Each row comes from the steps of one walk. Every step used is in the known rows, and no mark comes twice. Write the walk behind each row, first mark first.
In the rows, zero is written as 128.
Known rows:
q > d > w > t: [112 129 139 142 145 140 148 116 159 112 128 157 125 165  92 110  60 129
  58 108 189 143 137 112 188 154  95 102 133 163 105  96 124  56  82]
e > p: [133 121 135 131 164 137 134 104 147 102 134 173 127 145  86 110  85 150
  61 104 177 148 128 130 151  98 112 129  98 148  87 117 157 111 117]
y > w > d: [117 107 155 169 143 122 138 121 187  97 108 144 148 158  79 106  74 130
  65 120 192 131 138 122 171 168 102 135 109 156  84 128 121  88 105]
w > y > f: [148 124 159 120 159 154 133  96 171  83  98 148 123 149  88  97  80 139
  55 115 191 119 151 147 141 118 111 119  98 148  81 129 127  91 116]
d > p: [127 132 143 151 153 130 133  99 147  92 140 157 153 148  83 110  77 149
  65 113 187 152 131 131 148 142 123 123 100 148  94 118 152  89 108]
p > e > n: [134 121  91 129 154 138 130  91 134  79 127 182 126 133  65 113 110 162
  58 119 182 148 121 124 143 155 124 115 100 146 104 111 145 107 131]
k > n > e > p > m: [139 107 129 100 196 158 137  63 128 135 145 195  96 147  87 113 120 160
  54 107 156 166 112 122 134 107 118 140  87 136  94 131 171 119 149]
n > m: [133 125 139 149 163 147 139  93 149 119 144 174 125 144  81 110  71 143
  44  98 169 157 121 136 137 137 107 128  99 145  93 124 154  98 124]
t > w > u > k > n: [119 114 139 168 112 138 152  88 110  98 137 157 101 138 110  95 106 124
  56 117 113 121 139 127 146 113 108 120 100 152 114 154 137  67 116]
e > n > k: [138 119 111 147 127 130 139 113 142 104 143 175 127 137  65 102 102 152
  45 105 166 143 113 134 130 190 115 112  96 147 110 123 142  92 147]
m > n > e > p: [141 123  97 112 179 155 137  67 141  98 136 193 105 161  83 118 121 163
  68 118 170 152 116 107 146 104 117 118  96 134  91 114 166 124 114]
p > m: [129 132 155 155 155 147 125  95 146 138 143 162 150 142  70 111  70 153
  46 103 171 147 119 132 142 130 102 124  96 149  91 133 142  94 120]
w > t: [128 139 132 151 127 146 123 109 156 106 121 158 130 147  74  98  72 144
  59 113 182 130 130 128 155 131 103 116 111 153  94 125 133  74 105]
t > w > y > f: [133 133 162 117 161 152 122  99 179  81  90 139 119 139  96  93  88 134
  55 125 190 113 156 148 155 126 103 116  93 152  84 150 125  78 109]
f > y: [137 115 146 171 153 144 142 107 169  81 115 167 142 155  77 106  81 140
  52 109 191 126 141 138 146 122 121 119 103 150  85 134 131 101 111]
d > p > e: [128 132 114 134 159 125 130  87 138  66 134 166 151 149  84 117  91 161
  72 126 191 159 129 122 151 139 133 118 101 145  96 102 155  97 112]
e > n > k > u: [147 110 116 152  89 109 144 115 143 107 154 170 136 140  58  95  96 148
  42 100 143 141 115 130 124 188 120 108 101 144 118 119 138  81 159]
t > w: [117 136 145 165 142 143 127 112 163 106 122 153 139 136  89 103  85 139
  60 114 177 128 136 134 158 137 101 120  98 151  95 144 142  82 104]
u > k > n > e > p: [147 102 105 113 155 144 160  67 110  97 142 192  85 150 114 102 126 146
  66 106 131 149 124 122 128  91 129 133  96 132 109 128 174 112 146]
d > q: [123 131 148 163 142 147 144 108 148  80 140 162 147 155  83  98  63 131
  58 103 194 141 127 133 160 150 103 121 104 146  89 155 143 118 105]
q > d > p: [117 129 141 138 165 130 165  94 144  90 149 158 153 158  83 114  70 137
  69 111 192 165 131 127 169 169 125 119 108 149 101 125 150  93  92]
w > y: [139 127 151 136 150 144 131 109 162  98 110 151 132 148  84 103  81 140
  58 111 183 129 143 136 145 127 103 120  98 150  90 126 133  89 107]
t > w > u > k: [115 125 143 175 104 131 138  97 121  94 128 146 118 134  97  95  89 131
  59 119 126 115 142 121 156 103 102 110 104 159 110 150 129  64  99]
k > u > w > d: [135 119 159 171  88  90 137 122 181 103 134 138 168 149  65  91  60 129
  66 104 156 130 144 112 162 174 107 121 118 146  97 103 112  72 105]
u > w > d > p: [121 133 156 151 140  96 126 110 173  85 133 138 167 147  74 102  67 140
  75 118 185 149 143 112 171 186 117 125 110 150  91 102 120  76  93]
e > p > m > n > k > u: [147 120 116 124 129 112 134  82 135 138 178 174 139 164  68 109  90 162
  38 104 127 166  97 114 129 137 111 110  89 138 102 115 148  99 152]
t > w > y: [123 136 155 135 153 142 121 112 171  97 103 142 127 138  91  99  88 136
  58 120 181 123 148 137 159 135  95 116  93 154  92 147 130  75 101]
e > n: [133 121 123 145 147 143 134 102 143 102 133 173 127 132  64 106  94 150
  52 106 177 140 124 133 140 158 114 120  99 148 101 127 144  98 126]
q > d > w > u: [110 110 156 163 145 137 162 112 141 107 135 159 123 163  92 117  69 124
  58 106 169 140 143 105 185 135  99 103 131 168 104  93 125  68  73]
q > d > p > e > n > m: [119 118  92  86 201 126 160  59 122  74 158 187 115 140  66 123  97 154
  55 121 183 201 113 120 159 201 137 117 100 144 112 112 157 107 128]
q > d: [124 125 139 152 151 143 169 105 151 105 140 163 144 156  80 111  69 132
  62 102 184 147 131 130 166 158 110 120 111 150  99 130 145  99  93]
m > n > k > u: [149 124 112 170  89 116 150 101 148 111 163 166 150 169  74 103  90 147
  47 105 138 140 111 120 127 166 115 101 101 136 109 111 141  86 133]
y > w > u > k > n: [128  90 142 163 108 136 162  88 116  95 123 157  95 158 101 101 100 125
  53 123 119 119 141 117 142 103 114 123 109 156 108 131 121  74 118]
e > n > m: [134 117 121 128 171 146 136  86 139 115 146 184 108 128  63 108  89 149
  37 100 166 162 114 135 133 164 111 126  94 145 101 128 151 101 142]
u > w: [135 133 145 155 121 130 128 111 160 104 124 154 145 144  71 103  70 145
  60 108 170 129 142 116 151 135 107 113 112 149  95 100 122  85  96]
d > w > y > f: [143 118 166 123 165 149 126 107 176  91  95 147 117 158 106 105  76 134
  51 112 194 119 158 135 154 113 102 107 112 156  86  93 119  68 110]

Write each row's walk:
[143 123 151 160  84 110 133 115 161 106 135 148 154 147  65  96  66 141
  58 104 147 126 143 114 146 133 112 109 117 146 103  97 118  73 107] | k > u > w
[119 102 156 167 125 142 135 108 152  95 106 151 118 155  72 110  83 137
  56 127 165 120 145 113 161 110 103 118 114 166  90 122 115  81  93] | y > w > u
[144 106 118 102 171 146 148  51 103 130 152 191  91 147 104 107 119 155
  54 105 123 161 113 122 125  92 122 135  88 134 108 138 170 111 157] | u > k > n > e > p > m
[140 101 122 154 118 149 165  68 100  96 136 181  87 150 101  98 122 136
  64 112 116 127 133 114 130 104 122 120 106 142 115 132 151  90 126] | w > u > k > n > e
[143 125 125 169  75  82 144 112 174 105 157 147 166 169  65  95  79 137
  58 111 137 138 123 101 149 213 108 104 111 137 106  95 109  72 118] | m > n > k > u > w > d
[140 133 156 126 132 130 119 112 167  95 105 142 133 144  75  99  75 142
  58 116 174 123 153 120 150 133 100 111 106 152  92 104 109  78  94] | u > w > y
[139 120  81 130 133 125 134 100 134  80 138 184 127 138  66 109 116 163
  51 116 170 151 111 124 132 188 125 108  97 144 112 106 144 101 151] | p > e > n > k
[123 119  80 103 158 109 162  86 125  64 155 179 134 149  68 117 111 156
  62 125 183 181 111 120 155 227 141 105 102 146 121 107 148  98 134] | q > d > p > e > n > k
[136 133 117 136 170 163 129  59 140 135 144 182 127 158  66 118 107 166
  53 116 165 152 108 109 138 135 107 112  93 135  95 129 152 109 117] | p > m > n > e
[124 101 146 169 101 130 145  97 127  90 112 146 113 154  89 102  84 132
  56 125 133 114 144 113 152  94 108 115 115 163 104 128 114  71 101] | y > w > u > k
[150 130 162 109 140 140 122  97 178  80  92 140 124 147  79  94  75 140
  56 120 183 113 163 130 147 124 109 110 107 149  84 105 103  80 102] | u > w > y > f
[146 109 113 147 131 150 165  72 116 102 139 182 102 152 108  99 118 140
  64 106 135 134 127 127 122 123 126 126 101 132 115 133 162  98 139] | u > k > n > e
[133  84 126 147 116 146 162  71 115  91 114 171  77 159 100 102 125 133
  61 128 120 119 141 106 139 101 120 123 111 150 112 131 131  83 123] | y > w > u > k > n > e
[116  98 162 161 170 108 139 108 196  56 100 142 154 168  78 109  79 132
  66 136 212 140 151 125 176 172 128 131 106 158  78 134 111  86 105] | f > y > w > d > p
[157 128 128 129  79 101 134 104 162 100 138 145 139 168  67  96  87 144
  48 118 133 128 135 106 132 171 107  89 104 140 108  91 103  68 116] | m > n > k > u > w > y
[134 119 133 106 188 151 122  73 139 130 135 184 114 143  75 114 103 166
  56 108 169 162 115 117 145  98 111 131  92 143  90 127 163 117 132] | n > e > p > m
[140 131 126 144 117 104 135  77 133 127 184 159 164 166  65 113  84 163
  42 113 136 169 101 116 127 179 123 102  91 137 109 116 142  78 143] | d > p > m > n > k > u
[137 112 136 144 171 154 154  84 139 124 155 184 107 147  94 108  87 136
  41  97 155 162 117 141 127 146 114 137  94 138  97 128 163 102 141] | k > n > m
[120  97 141 161 127 133 188  91 105 106 153 165 100 167 120 111  84 113
  56 102 123 139 141 110 165 129 109 107 127 158 122 104 131  63  98] | q > d > w > u > k > n
[140 129 104 146 154 161 141  73 147 103 134 183 122 162  77 115 113 157
  66 117 173 138 119 111 141 134 115 111 101 134  97 120 155 110 107] | m > n > e
[123 132 141 155 132 142 116 119 161 113 119 157 124 156  90 106  67 141
  54 110 185 130 135 116 168 125  94 104 126 161  98  90 125  52  98] | d > w > t
[123 117 157 127 167 137 156 117 165 105 117 150 126 166 101 114  68 124
  57 107 191 142 149 121 177 150  95 104 120 160 100  97 123  71  83] | q > d > w > y
[148 109  85 136  95 104 140 102 135  83 148 179 135 140  59 102 110 159
  49 113 148 149 113 121 126 186 130 105 101 141 120 102 142  89 162] | p > e > n > k > u
[164 118 158 115  83 106 134 110 177  84 112 136 133 156  73  82  77 137
  46 115 148 113 154 128 130 154 115  99 109 145 101  97  98  63 133] | n > k > u > w > y > f
[145 116 135 173  81 110 147 121 153 110 152 159 153 156  75  95  78 141
  49  97 145 135 121 131 129 159 115 112 105 144 109 115 141  79 141] | n > k > u
[148 121 139 162  63  96 137 125 160 107 145 150 154 153  66  92  72 142
  50 103 136 130 132 114 134 167 113 103 113 145 111  93 116  69 127] | n > k > u > w
[142 110 125 145 146 142 165  72 113 118 161 180 102 146 108 101  88 132
  40  95 121 156 118 140 118 130 118 132  95 136 111 134 161  93 149] | u > k > n > m
[138 135 143 147  70 111 120 114 163 106 125 143 139 147  57  88  61 141
  57 114 150 122 143 109 155 134 106 103 124 152 105  98 106  52 101] | k > u > w > t
[111 128 153 171 129 143 128 110 147  99 120 152 124 135  81 102  90 136
  58 120 159 121 142 121 165 119  98 115 104 161  96 143 130  73  90] | t > w > u
[133 131 125 118 187 147 123  69 135 134 156 178 130 156  74 121  89 164
  48 110 161 166 107 117 145 106 106 120  86 142  85 124 153 116 120] | e > p > m > n
[134 117  91 113 176 142 131  74 131  91 140 193 107 128  64 115 104 160
  43 113 171 170 112 126 135 162 122 121  95 143 104 111 153 108 145] | p > e > n > m
[133 115 164 110 175 146 158 101 174  90 104 147 118 168 106 108  68 123
  55 110 200 132 158 131 174 141 103 104 121 157  93  99 117  72  93] | q > d > w > y > f
[128  88 150 175 114 129 150  96 142  64  95 150 111 164  85 103  88 129
  50 131 144 105 154 116 154  87 120 111 115 165  97 138  98  76 103] | f > y > w > u > k
[151 128 116 158  70 102 140 104 154 108 158 157 151 166  64 100  84 148
  49 110 129 134 122 104 132 174 113  92 110 138 111  88 115  74 119] | m > n > k > u > w
[134 102 136 153 133 142 164  69  98 112 159 178  87 144 102 100  92 128
  41 102 104 149 125 128 124 111 114 127 101 145 111 133 148  83 136] | w > u > k > n > m
[144 125 112 127  58  98 120 118 152 104 139 156 123 137  42  84  87 150
  44 115 136 130 126 108 140 196 112  93 117 150 122  99 101  49 140] | e > n > k > u > w > t
[154 121 150 132  74  96 132 125 167 100 125 139 142 154  69  88  76 139
  49 110 141 124 144 117 134 163 106 100 108 147 109  95 104  61 125] | n > k > u > w > y
[140 111 129 152  75  76 137 126 170 102 145 151 151 140  49  87  86 138
  53 106 143 139 126 111 146 234 113 111 111 145 115 104 107  68 143] | e > n > k > u > w > d
[139 118 147 171  68  75 141 133 178 104 144 141 168 154  65  87  67 132
  59 103 145 133 133 112 150 206 108 114 115 146 106  98 110  65 125] | n > k > u > w > d
[124 111 147 180 107 128 142 105 118 104 133 154 117 154 107 107  76 132
  53 106 130 121 142 109 155  91 100 102 125 163 110  92 124  57  98] | d > w > u > k
[115 108 147 168 120 126 171 101 116 101 142 154 118 163 107 111  68 119
  58 104 136 134 143 106 176 119 102  99 133 165 118  99 123  59  81] | q > d > w > u > k
[119 110 139 152 135 141 153  72 107 110 151 168  81 135 109  97 100 124
  41 112 101 142 130 129 138 119 106 125  96 149 114 155 144  70 129] | t > w > u > k > n > m
[116 118 148 156 157 138 162 115 157 113 139 161 139 165  98 119  63 127
  58  98 187 148 136 118 178 153 102 108 126 158 103  94 136  77  87] | q > d > w
[143 104 115 110 180 155 150  78 135 103 134 196  91 151  97 109 126 151
  66 108 164 153 125 123 137 107 125 137  94 134  96 122 175 120 137] | k > n > e > p
[140  93 114 119 142 144 160  63  95  92 137 189  70 148 107 101 131 142
  66 114 113 140 130 110 135  73 125 128 102 142 111 127 162 103 132] | w > u > k > n > e > p
[131 141 122 139 155 125 129  75 133 125 174 165 155 164  72 118  89 166
  44 117 159 172 100 120 133 181 117 107  86 141 100 121 145  88 132] | d > p > m > n > k
